Each row was made from one small tree. The marks that hang from a mark follow it in brackets, in the order of their numbers. Every link used is in the known rows. Write each row's tree.
Known rows
K_890[K_34 K_171]: |  0.05 | -0.37 |  2.99 |  0.82 |  1.04 |  1.74 |  0.56 | -0.79 | -1.30 |  2.11 | -0.79 | -2.89 | -1.50 | -0.10 |  3.25 |  1.12 |  0.96 |  1.54 |  1.26 | -2.07 |
K_34[K_890[K_171[K_243 K_459 K_745[K_706]]]]: |  0.36 | -1.14 |  2.12 |  0.72 |  3.02 |  0.25 | -0.10 | -2.93 | -2.25 |  0.19 | -0.02 | -2.14 | -2.88 |  1.16 | -0.93 | -0.54 | -1.75 | -0.56 | -0.67 | -0.76 |
K_243[K_706[K_792]]: | -0.18 |  0.80 | -0.53 |  0.38 | -2.63 |  0.23 |  0.79 |  3.11 |  0.81 | -0.12 |  0.56 |  1.86 |  3.69 |  0.45 |  2.77 | -1.58 |  2.66 |  0.02 | -0.30 | -1.70 |
K_745[K_171[K_459[K_706[K_792]]]]: | -1.68 | -0.59 |  0.21 |  0.08 | -3.66 | -0.71 | -1.01 |  0.52 |  0.93 | -1.38 | -0.43 |  0.44 |  0.67 | -1.85 |  3.37 | -0.62 |  0.27 | -0.56 | -2.04 | -0.69 |
K_243[K_706]: | -0.93 |  1.17 |  0.20 |  1.00 | -2.21 |  1.12 |  0.50 |  2.64 | -0.58 | -0.04 |  0.99 |  1.70 |  1.37 | -0.58 |  2.10 | -2.17 |  3.28 |  0.70 |  0.43 | -2.09 |
K_706[K_792[K_171[K_243 K_745]]]: |  1.28 |  0.77 | -1.65 | -1.59 | -2.14 | -0.41 |  0.90 |  2.04 |  2.47 | -0.08 |  1.89 |  0.51 |  3.19 |  0.86 | -1.93 |  0.93 | -1.66 | -1.57 | -0.94 |  2.10 |
K_171[K_243 K_459]: | -0.05 |  0.47 | -0.88 |  0.92 |  2.64 |  0.30 | -0.76 | -2.43 | -2.52 | -0.30 |  0.24 |  2.63 | -3.85 | -1.08 | -2.73 | -0.25 | -1.76 | -0.52 |  0.11 |  1.24 |
K_34[K_890[K_171[K_243[K_706]]]]: |  0.77 | -0.31 |  2.55 |  0.57 |  1.61 |  0.10 |  0.14 | -1.30 | -2.57 |  1.10 | -0.31 | -2.30 | -1.92 |  0.51 |  2.04 | -0.54 |  0.47 | -0.76 | -0.85 | -1.01 |
K_792[K_171]: |  1.46 |  1.00 | -0.14 | -0.93 | -4.45 |  1.79 |  1.18 |  2.23 |  1.07 |  0.55 |  2.68 |  0.48 |  0.38 | -1.54 |  0.97 |  0.55 |  0.00 | -0.18 |  0.18 |  0.19 |
K_890[K_34 K_171[K_745]]: | -1.09 | -0.07 |  2.13 |  0.30 |  2.48 |  1.52 |  0.83 | -0.33 | -0.88 |  1.39 | -0.10 | -3.45 | -0.81 |  1.28 |  0.19 |  0.73 |  0.23 |  1.28 |  1.77 | -1.05 |
K_890[K_34 K_171[K_243 K_745[K_706[K_792]]]]: | -0.55 | -1.52 |  1.74 |  1.02 |  3.00 | -0.06 |  0.32 | -2.22 | -0.13 |  1.25 |  0.08 | -2.92 | -0.37 |  2.47 | -2.70 |  0.32 | -1.41 |  0.73 | -0.37 | -1.09 |
K_34[K_890[K_171[K_243 K_459[K_706]]]]: |  1.37 | -0.73 |  1.38 |  0.79 |  2.69 | -0.35 |  0.28 | -2.15 | -2.81 |  0.86 | -1.46 | -2.20 | -2.91 |  0.11 |  1.80 | -0.18 | -0.31 | -0.60 | -0.62 | -0.27 |
K_459[K_706[K_792[K_171[K_745 K_890]]]]: |  1.77 |  0.77 | -2.65 | -0.55 | -3.52 | -1.45 |  0.84 |  3.53 |  2.86 |  0.05 | -1.19 | -0.06 |  4.04 | -1.35 |  1.69 |  0.35 |  2.36 |  0.53 | -0.42 |  1.37 |
K_459[K_706[K_792]]: |  1.28 |  1.06 | -1.56 |  1.05 | -2.95 | -1.19 |  0.38 |  2.88 |  1.30 |  0.72 | -2.10 | -0.25 |  2.99 | -2.50 |  3.12 | -0.24 |  3.37 |  1.26 | -0.88 |  0.45 |
K_243[K_706[K_792[K_171[K_459 K_745]]]]: |  0.20 |  0.21 | -2.45 | -0.68 | -2.07 |  0.12 |  2.20 |  3.40 |  1.71 | -0.88 |  1.75 |  2.00 |  4.12 |  2.41 |  0.42 | -1.69 |  0.68 | -1.06 |  0.06 | -0.87 |
K_34[K_890[K_171[K_243]]]: |  1.03 | -0.12 |  3.12 |  0.44 |  1.55 |  0.38 | -0.38 | -1.87 | -2.66 |  1.31 | -0.53 | -2.69 | -2.68 | -0.36 |  1.99 |  0.28 | -0.02 | -0.55 | -0.80 | -0.41 |
K_459[K_706[K_792[K_171]]]: |  2.16 |  0.68 | -2.48 |  0.22 | -3.96 | -1.23 |  1.44 |  3.54 |  2.27 |  0.64 | -1.05 | -0.29 |  3.68 | -1.69 |  2.65 | -0.10 |  2.46 |  0.49 | -1.11 |  0.73 |
K_890[K_171[K_459 K_745]]: | -2.59 |  1.55 | -0.41 |  1.60 |  3.18 |  1.89 |  0.61 | -1.92 | -1.95 | -0.59 |  0.64 |  0.32 | -2.74 | -0.67 | -2.71 | -0.44 | -2.59 |  1.19 |  3.31 | -1.12 |
K_171[K_243]: | -0.16 |  1.50 |  0.74 |  0.91 |  0.15 |  0.19 | -1.39 | -0.80 | -1.69 |  0.66 |  0.68 |  0.98 | -2.29 | -2.34 | -1.92 |  0.02 |  0.29 |  0.10 | -0.67 |  1.30 |
K_890[K_171]: | -1.65 |  2.00 |  1.61 |  2.07 |  0.01 |  2.06 | -0.10 | -1.26 | -1.86 |  0.91 |  0.24 | -0.21 | -2.21 | -2.88 |  0.94 |  0.11 | -0.40 |  1.86 |  2.16 | -2.15 |
K_890[K_171[K_745[K_706]]]: | -2.68 |  1.22 |  1.35 |  2.39 |  0.40 |  1.86 | -0.07 | -1.62 | -0.73 |  0.03 |  1.28 | -0.60 | -1.30 | -1.44 | -2.62 | -0.82 | -1.37 |  2.26 |  1.87 | -2.55 |

Which tree is each row?
| -0.97 |  0.60 | -3.95 |  0.90 |  4.54 | -1.66 |  0.28 | -0.68 | -1.40 | -1.32 | -0.25 |  1.21 | -1.86 |  0.65 | -6.75 | -1.53 | -1.39 | -0.44 |  0.36 |  3.10 | : K_171[K_243 K_459[K_706] K_745]
| -2.37 | -0.99 |  0.04 | -0.09 | -1.75 | -1.17 | -1.13 | -0.67 |  0.03 | -1.76 |  0.98 |  1.68 |  0.04 |  0.22 |  0.50 | -1.37 | -1.11 | -2.09 | -2.68 | -0.51 | : K_745[K_171[K_243[K_706[K_792]] K_459]]
|  0.11 | -0.58 |  2.28 |  0.97 |  2.82 |  0.50 |  0.25 | -2.04 | -1.95 |  2.15 | -0.68 | -2.61 | -2.42 |  0.54 |  0.65 |  1.02 | -0.04 |  0.72 |  0.32 | -0.83 | : K_890[K_34 K_171[K_243]]
| -0.15 |  0.80 | -0.84 |  0.70 |  0.03 | -0.94 | -0.18 |  0.69 | -0.53 |  0.16 |  0.71 |  1.88 |  1.02 |  0.27 | -1.34 | -1.26 |  0.93 | -0.85 | -1.27 |  0.45 | : K_171[K_243[K_706[K_792]]]
|  1.63 |  0.82 | -2.93 | -0.03 | -3.19 | -1.35 |  1.54 |  3.75 |  2.51 |  0.27 | -0.73 | -0.56 |  3.98 | -0.99 |  1.13 | -0.27 |  2.13 |  0.41 | -0.79 |  1.26 | : K_459[K_706[K_792[K_171[K_745]]]]
|  0.41 |  0.67 | -1.95 | -2.24 | -1.68 | -0.10 |  0.45 |  1.94 |  1.82 | -0.86 |  2.75 |  1.70 |  1.33 |  1.03 | -3.57 |  0.08 | -0.60 | -1.27 |  0.59 |  1.86 | : K_792[K_171[K_243[K_706] K_745 K_890]]
|  0.82 | -0.32 | -1.15 | -1.65 | -2.82 | -0.07 |  1.51 |  3.91 |  2.59 | -0.29 |  1.06 |  1.09 |  4.98 |  2.56 |  2.14 | -0.67 |  2.13 | -0.78 | -0.13 | -0.75 | : K_243[K_706[K_792[K_171[K_745 K_890[K_34]]]]]
|  1.79 |  0.69 | -2.94 | -0.44 | -2.65 | -2.02 |  0.74 |  2.97 |  2.53 |  0.06 | -1.14 |  0.05 |  3.60 | -0.99 |  0.35 |  0.24 |  1.84 |  0.17 | -0.88 |  1.96 | : K_459[K_706[K_792[K_171[K_243 K_745 K_890]]]]
| -1.95 | -0.70 | -0.11 |  0.54 | -1.69 | -1.50 | -1.47 | -0.96 | -0.42 | -1.29 | -0.10 |  0.67 | -1.47 | -1.76 |  0.37 | -1.03 | -0.48 | -1.11 | -2.57 |  0.34 | : K_745[K_171[K_243 K_459[K_706]]]
| -0.99 | -0.32 |  1.47 |  0.45 |  4.30 |  0.30 |  0.51 | -1.56 | -1.50 |  1.40 |  0.05 | -3.21 | -1.78 |  1.92 | -2.43 |  0.65 | -0.89 |  0.41 |  0.90 |  0.15 | : K_890[K_34 K_171[K_243 K_745]]
|  0.27 |  0.10 |  2.50 |  0.13 |  2.60 |  0.19 | -0.20 | -1.51 | -2.35 |  0.73 |  0.01 | -3.11 | -2.23 |  0.53 | -0.19 |  0.04 | -0.61 | -0.77 | -0.35 |  0.30 | : K_34[K_890[K_171[K_243 K_745]]]
| -2.20 |  1.37 | -1.71 |  2.07 |  3.14 |  0.81 |  1.17 | -1.18 | -1.59 | -0.49 | -0.41 | -0.17 | -1.92 | -0.75 | -2.38 | -0.95 | -1.49 |  1.50 |  2.89 | -0.91 | : K_890[K_171[K_459[K_706] K_745]]
| -0.86 | -1.87 |  1.06 | -1.19 | -1.78 | -1.76 | -2.58 | -1.12 |  0.58 | -1.05 | -1.62 |  0.35 | -1.06 | -1.10 |  2.69 |  0.64 |  0.75 | -0.88 | -2.30 |  0.56 | : K_745[K_171[K_243 K_459[K_706] K_890[K_34]]]
|  0.20 |  0.28 |  2.99 |  0.04 |  1.31 |  1.01 | -0.03 | -0.64 | -1.86 |  0.73 | -0.12 | -3.31 | -1.59 |  0.06 |  1.68 |  0.09 |  0.12 | -0.15 |  0.20 | -0.55 | : K_34[K_890[K_171[K_745]]]
|  2.04 |  0.22 | -1.33 | -1.34 | -3.22 |  0.69 |  1.20 |  1.76 |  2.17 | -0.05 |  1.11 |  1.44 |  2.59 |  0.00 |  1.69 |  1.19 | -1.38 | -1.02 | -0.29 |  0.57 | : K_706[K_792[K_171[K_459]]]
|  1.44 | -0.93 |  1.87 | -1.84 | -0.04 |  1.60 | -2.00 | -0.88 | -0.18 | -0.05 | -2.08 |  1.86 | -2.02 | -1.12 |  4.32 |  2.36 |  1.49 |  1.09 |  1.86 | -0.24 | : K_171[K_459 K_890[K_34]]
|  0.64 | -1.44 | -0.12 |  1.44 |  4.47 | -0.51 |  1.28 | -2.48 | -2.20 |  1.56 | -2.01 | -1.95 | -2.78 |  1.30 |  0.35 |  0.25 | -0.48 |  0.61 |  0.52 | -0.62 | : K_890[K_34 K_171[K_243 K_459[K_706]]]
|  1.43 | -1.05 |  1.46 |  0.95 | -6.01 |  1.04 | -0.27 |  0.33 |  2.83 |  0.26 |  1.75 |  1.20 |  2.63 | -1.35 |  0.97 | -0.31 | -0.25 |  1.34 | -2.14 | -2.69 | : K_745[K_706[K_792[K_171]]]
| -1.35 | -0.92 |  0.06 | -0.92 | -2.52 | -2.03 | -2.71 | -1.08 |  1.12 | -1.73 | -1.32 |  1.68 | -0.23 | -1.92 |  1.83 |  0.46 | -0.22 | -1.04 | -2.14 |  0.70 | : K_745[K_171[K_243 K_459[K_706[K_792]] K_890]]
| -2.58 |  2.03 |  0.04 |  1.73 |  3.31 |  0.65 | -0.09 | -2.03 | -1.97 |  0.17 |  1.11 | -0.58 | -2.48 | -0.88 | -4.82 | -0.36 | -2.19 |  0.71 |  1.88 |  0.16 | : K_890[K_171[K_243 K_745]]
| -1.38 | -1.47 |  3.06 | -1.86 | -3.52 |  0.54 | -2.82 | -0.56 |  0.89 | -1.16 | -0.68 |  0.55 | -0.94 | -1.58 |  5.03 |  1.27 |  0.71 | -0.29 | -1.00 | -0.88 | : K_745[K_171[K_459 K_890[K_34]]]
|  2.46 | -1.43 | -1.56 | -2.36 | -0.92 |  0.05 |  0.96 |  0.53 |  1.03 | -0.18 |  1.30 |  2.14 | -0.13 |  1.88 |  0.07 |  0.78 | -0.54 | -1.59 |  0.09 |  0.83 | : K_792[K_171[K_243[K_706] K_459 K_890[K_34]]]
|  2.92 | -0.27 | -2.09 | -0.63 | -3.03 | -1.97 |  0.83 |  2.91 |  2.47 |  0.88 | -1.81 | -0.54 |  3.52 | -0.71 |  2.69 |  0.81 |  2.70 |  0.16 | -1.47 |  1.46 | : K_459[K_706[K_792[K_171[K_243 K_890[K_34]]]]]
| -0.59 | -2.03 |  1.29 |  0.85 |  2.94 |  1.17 |  1.05 | -2.09 | -0.09 |  0.55 | -0.28 | -2.01 | -0.55 |  2.68 | -0.63 |  0.26 | -1.79 |  1.25 |  1.09 | -2.26 | : K_890[K_34 K_171[K_459 K_745[K_706[K_792]]]]
|  2.06 | -0.42 | -1.09 | -2.95 | -2.21 |  0.39 |  0.61 |  1.98 |  3.25 | -0.46 |  0.54 |  0.90 |  3.30 |  1.44 |  1.09 |  2.10 | -1.04 | -1.08 |  0.34 |  1.44 | : K_706[K_792[K_171[K_459 K_745 K_890[K_34]]]]
|  0.00 | -1.99 |  1.53 | -1.25 |  0.47 |  1.28 | -2.13 | -1.45 |  1.43 | -1.33 | -0.61 |  1.37 | -0.67 |  0.86 | -0.85 |  0.86 |  0.01 |  1.72 |  1.33 | -0.78 | : K_171[K_459 K_745[K_706] K_890[K_34]]
| -0.13 |  0.14 |  1.27 | -2.25 |  2.15 | -0.50 | -2.65 | -0.30 |  0.44 | -0.16 | -0.53 | -0.23 | -0.73 |  0.55 | -3.07 |  1.91 |  0.96 |  0.01 |  0.61 |  3.09 | : K_171[K_243 K_745 K_890[K_34]]
| -0.09 |  0.23 | -3.66 | -1.11 |  3.50 | -2.36 | -1.53 | -0.90 |  0.78 | -1.93 | -2.00 |  2.70 | -0.12 |  0.36 | -4.70 |  0.61 | -1.03 | -0.41 |  0.99 |  3.68 | : K_171[K_243 K_459[K_706[K_792]] K_745 K_890]
| -2.45 |  0.28 | -0.50 |  2.53 |  3.90 |  0.76 |  0.01 | -4.02 | -1.94 | -0.66 |  1.07 |  0.80 | -3.36 |  0.02 | -5.88 | -1.19 | -3.88 |  1.02 |  1.50 | -1.28 | : K_890[K_171[K_243 K_459 K_745[K_706]]]
| -1.13 |  0.07 | -2.95 | -1.64 |  3.73 | -1.32 | -1.23 | -0.79 |  0.39 | -2.50 | -0.11 |  4.08 |  0.32 |  2.41 | -4.98 | -0.30 | -1.49 | -1.30 |  1.45 |  2.21 | : K_171[K_243[K_706[K_792]] K_459 K_745 K_890]
|  0.03 | -0.17 |  1.97 |  0.26 |  2.63 | -0.06 |  0.29 | -0.98 | -2.23 |  0.55 |  0.12 | -2.70 | -1.46 |  1.49 | -0.09 | -0.77 | -0.07 | -0.96 | -0.42 | -0.24 | : K_34[K_890[K_171[K_243[K_706] K_745]]]
|  0.83 |  0.06 | -1.78 | -0.99 | -3.03 |  0.21 |  1.36 |  2.96 |  1.86 | -0.69 |  0.98 |  2.78 |  3.83 |  1.34 |  2.56 | -0.90 |  1.31 | -0.69 |  0.16 | -1.31 | : K_243[K_706[K_792[K_171[K_459 K_890]]]]
